Each row was made from one small tree. Brackets hold a mark, then the marks that hang from it, in the order of their numbers. Every link used is in the known rows. Write each row's tree.
Known rows:
[Z907 [Z131 Z230 Z256 Z540]]: [ 1.59 -6.83 -3.08 -2.75  2.32 -2.32  3.02 -3.57  2.26  0.75 -0.99 -3.35
 -2.41  1.96  1.36  3.14 -3.14 -2.76 -3.42]
[Z256 Z155]: [ 1.93 -2.21 -1.98  0.27 -0.90 -3.27  0.16 -0.63  2.09 -0.27 -1.83 -0.78
 -1.52  1.59  1.13  2.87 -2.27 -1.73 -0.91]
[Z265 [Z131 Z230 Z256 Z907] Z339]: [ 2.54 -5.07 -1.31 -0.08  1.51 -2.39  1.91 -3.24  0.71  1.40 -1.32 -1.61
 -1.81 -0.41  1.43  4.65 -5.24 -3.78 -1.92]
[Z339 [Z265 [Z131 Z230 Z540 Z907]]]: [ 3.73 -3.14  0.59 -0.68  2.64 -1.31  1.70 -2.28  2.73  3.22 -1.26 -4.58
  0.77  1.66  2.11  3.78 -3.05 -2.94 -1.99]
[Z339 [Z265 [Z131 Z230 Z256 Z540 Z907]]]: [ 3.47 -4.92 -0.22 -2.25  1.97 -1.31  2.10 -3.27  1.01  3.00 -2.07 -4.90
 -0.07  1.67  2.34  3.91 -3.76 -4.09 -2.83]
[Z339 [Z265 Z131]]: [ 1.63 -0.29  0.18 -1.22  1.19 -0.91 -1.25  0.37  1.47  2.43 -1.03 -1.19
 -0.09  0.77  2.69  3.15 -1.64 -1.04 -0.92]
[Z907 Z131]: [ 1.80 -2.05 -1.51  0.00  1.34 -0.86 -0.72 -0.46  2.47 -0.38 -0.06 -0.42
 -2.09  1.69  0.69  3.32 -1.56 -1.37 -1.54]
[Z265 Z339]: [ 1.25 -2.72 -0.37  0.99 -1.10 -4.14 -0.61 -1.20  1.66 -0.20  0.23 -0.13
 -1.33 -0.72  1.14  2.64 -2.26 -2.43  0.13]
[Z265 Z131]: [ 2.35 -0.64 -0.51 -0.49  1.67 -2.23 -0.46 -0.33  2.32  1.41 -0.57  0.35
 -1.42  0.02  2.27  2.98 -2.35 -0.60 -0.59]
[Z131 [Z256 [Z155 [Z265 Z339]]] Z540 Z907]: [ 3.27 -5.08 -0.65  2.35 -2.74 -4.36  0.84 -4.24 -0.58  0.14 -2.76 -4.89
  1.52  1.12  1.38  5.82 -4.25 -7.46 -1.31]
[Z155 Z256 [Z265 Z131]]: [ 1.16  0.84 -1.37 -0.80 -0.65 -1.24 -2.29  0.15  1.01  0.94 -0.04 -1.79
  2.62  1.35  4.08  3.76 -2.99 -0.13  0.08]
[Z540 [Z131 Z230 [Z256 Z155] Z907]]: [ 2.50 -7.19 -0.75 -0.49  0.55 -3.24  1.98 -3.08  0.55 -0.06 -1.84 -2.20
 -2.82  2.04  2.39  4.69 -3.84 -3.77 -3.71]
[Z540 Z131]: [ 1.78 -2.92  1.76 -0.56  0.42 -3.80 -1.69 -0.86  1.56  0.03  0.63  0.63
 -2.42  0.87  2.97  2.65 -0.86 -1.83 -1.57]
[Z540 [Z131 Z230 [Z256 [Z155 Z265]] Z907]]: [ 2.75 -6.01  0.53  0.39 -0.61 -2.28  2.15 -3.40  0.42  0.41 -1.73 -3.02
 -0.22  2.56  3.52  4.92 -3.99 -4.19 -3.33]
[Z265 [Z131 Z230 Z256 Z540 Z907] Z339]: [ 3.46 -6.16 -1.07 -0.52  1.97 -4.17  2.53 -4.53  0.81  2.05 -1.72 -3.71
 -1.41 -0.21  1.34  4.57 -5.01 -4.51 -2.28]
[Z265 [Z131 Z256 Z907]]: [ 3.74 -2.51 -0.43 -0.13  1.04 -1.34 -0.77 -1.97  0.25  0.48 -1.35 -1.33
 -1.51  0.65  1.49  4.07 -3.50 -3.88 -1.55]
[Z907 [Z131 Z230 [Z256 [Z155 Z265]] Z540]]: [ 1.77 -5.62 -3.87 -1.80  0.80 -2.00  4.17 -3.87  1.16  1.04 -2.74 -4.66
  0.28  2.63  2.32  4.92 -4.32 -2.90 -3.80]
[Z339 Z265]: [ 1.55 -1.12  1.16 -1.18 -0.81 -1.52 -1.43  0.02  2.23  0.66 -0.03 -1.49
 -0.29  0.95  2.16  1.72 -0.79 -2.09 -0.36]
[Z907 [Z131 Z256]]: [ 1.57 -3.71 -2.71 -1.57  0.95 -0.85 -0.44 -1.25  0.69 -0.77 -0.72 -0.62
 -2.56  1.70  1.08  3.59 -2.44 -3.07 -2.25]

Which tree is each row?
[ 3.80 -3.29 -0.02  2.05  1.36 -3.97 -0.38 -2.50  1.06  1.64 -1.11 -2.24
 -0.11  0.01  0.61  5.13 -3.23 -4.29 -0.83]
[Z265 [Z131 Z540 Z907] Z339]
[ 2.72 -3.62 -0.54  1.31  2.31 -2.61  1.63 -1.86  2.45  1.79 -0.42 -1.26
 -1.11 -0.47  1.11  4.85 -4.48 -2.58 -1.06]
[Z265 [Z131 Z230 Z907] Z339]
[ 4.34 -4.30 -0.91  1.29 -2.24 -2.81  0.99 -3.89  0.64  0.15 -2.49 -4.80
  1.94  2.56  1.78  4.78 -3.64 -6.58 -1.76]
[Z131 [Z256 [Z155 Z265]] Z540 Z907]
[ 1.03 -1.69  0.04 -2.64  2.35 -0.59  1.64 -0.52  2.66  3.05 -0.90 -1.73
 -0.55  0.59  3.10  2.53 -2.83  0.25 -1.51]
[Z339 [Z265 [Z131 Z230]]]
[ 1.24 -2.33 -2.50 -2.36  0.27 -1.01  0.16 -0.55 -0.54  2.16 -3.66 -2.52
 -1.00  1.56  2.66  4.24 -3.29 -2.26 -2.10]
[Z339 [Z265 [Z131 [Z256 Z155]]]]
[ 1.62 -7.23 -4.70 -2.39  1.71 -2.68  3.99 -3.65  1.48  1.00 -3.19 -4.27
 -2.01  2.71  0.89  4.26 -4.09 -2.64 -4.19]
[Z907 [Z131 Z230 [Z256 Z155] Z540]]
[ 3.73 -5.75 -1.23  0.16 -1.06 -2.97  3.28 -4.70  1.65  0.54 -2.33 -5.81
  1.41  2.43  2.48  4.49 -4.75 -5.27 -2.48]
[Z131 Z230 [Z256 [Z155 Z265]] Z540 Z907]
[ 2.50 -3.68 -1.23 -2.19  3.09 -3.48  2.90 -2.48  3.16  2.67 -0.92 -2.20
 -1.20  0.28  2.11  2.65 -3.26 -0.07 -1.95]
[Z265 [Z131 Z230 Z540]]
[ 1.85 -4.87 -2.18 -1.76  3.08 -2.48  2.39 -2.73  3.56  1.08 -0.35 -2.77
 -1.79  1.82  0.66  3.01 -2.36 -1.34 -2.61]
[Z907 [Z131 Z230 Z540]]
[ 4.12 -5.46 -1.70  0.13 -1.13 -3.74  0.92 -3.45  0.79 -0.54 -3.05 -4.38
 -0.85  2.17  0.54  4.26 -3.53 -6.17 -2.14]
[Z131 [Z256 Z155] Z540 Z907]
[ 4.17 -4.01 -0.23 -0.62  1.44 -1.94  2.70 -4.44  1.53  2.35 -1.10 -4.18
  1.56  1.01  3.05  4.55 -4.67 -4.04 -2.13]
[Z155 [Z265 [Z131 Z230 Z256 Z540 Z907]]]
[ 1.69 -3.07 -0.91 -0.12  1.23 -5.14  0.35 -2.09  1.27  1.77 -1.17 -1.40
 -0.52 -0.85  1.78  3.80 -2.69 -2.28 -0.67]
[Z265 [Z131 Z540] Z339]
[ 0.90 -6.66 -4.11 -2.17  1.52 -5.33  4.20 -3.70  0.33  2.61 -3.94 -3.48
 -2.01 -0.23  1.51  4.69 -5.56 -2.60 -2.89]
[Z265 [Z131 Z230 [Z256 Z155] Z540] Z339]
[ 3.53 -5.35 -0.18 -0.58  0.04 -1.52  1.92 -3.41  2.05 -0.35 -0.27 -2.18
 -1.96  1.18  1.26  2.77 -3.91 -3.81 -1.62]
[Z131 Z230 Z256 Z907]
[ 1.10 -0.82 -1.91  1.89 -0.24 -3.19  0.29 -1.06  0.79  1.62 -2.40 -1.35
  1.41 -0.21  2.89  5.24 -4.06 -1.79 -0.54]
[Z256 [Z155 [Z265 Z131 Z339]]]
[ 3.18 -4.56  1.99  0.33  1.32 -2.87  0.89 -2.24  2.83 -0.07  0.65 -1.08
 -2.28  1.52  2.37  3.26 -2.22 -2.57 -2.36]
[Z540 [Z131 Z230 Z907]]
[ 3.10 -3.64  0.12 -1.92  1.78  0.28  1.43 -2.09  0.89  2.21 -1.40 -3.21
 -1.04  1.21  2.61  3.84 -4.01 -3.33 -2.47]
[Z339 [Z265 [Z131 Z230 Z256 Z907]]]
[ 1.07 -6.43  0.18 -2.99  1.15 -3.68  1.25 -2.63  1.32  0.21  0.02 -0.34
 -3.44  0.66  3.44  2.30 -2.53 -1.77 -3.10]
[Z540 [Z131 Z230 Z256]]
[ 0.87 -3.15 -1.41 -0.57  2.33 -3.72  1.80 -1.77  2.17  2.15 -0.38 -0.44
 -1.95 -1.08  1.92  3.60 -4.12  0.02 -1.18]
[Z265 [Z131 Z230] Z339]
[ 2.30 -1.28  0.05 -1.63  1.49 -2.19 -0.69 -0.72  1.47  3.11 -1.40 -2.81
  0.40  0.99  2.65  3.01 -1.60 -2.20 -1.39]
[Z339 [Z265 [Z131 Z540]]]
[ 3.43 -3.95 -1.57 -0.95  0.58 -1.67  0.48 -2.01 -0.26  2.99 -4.18 -5.19
  0.53  2.52  1.84  5.32 -3.68 -5.66 -2.79]
[Z339 [Z265 [Z131 [Z256 Z155] Z540 Z907]]]
[ 1.36 -6.17 -2.29 -2.34  2.12 -4.93  3.11 -3.84  0.76  2.09 -1.41 -2.72
 -1.80 -0.86  2.28  3.60 -4.76 -2.51 -2.52]
[Z265 [Z131 Z230 Z256 Z540] Z339]
[ 3.29 -1.47  0.42  2.49  0.86 -2.52 -1.02 -1.57  1.15  1.07 -0.97 -0.79
 -0.90 -0.48  0.75  5.01 -3.25 -3.43 -0.32]
[Z265 [Z131 Z907] Z339]
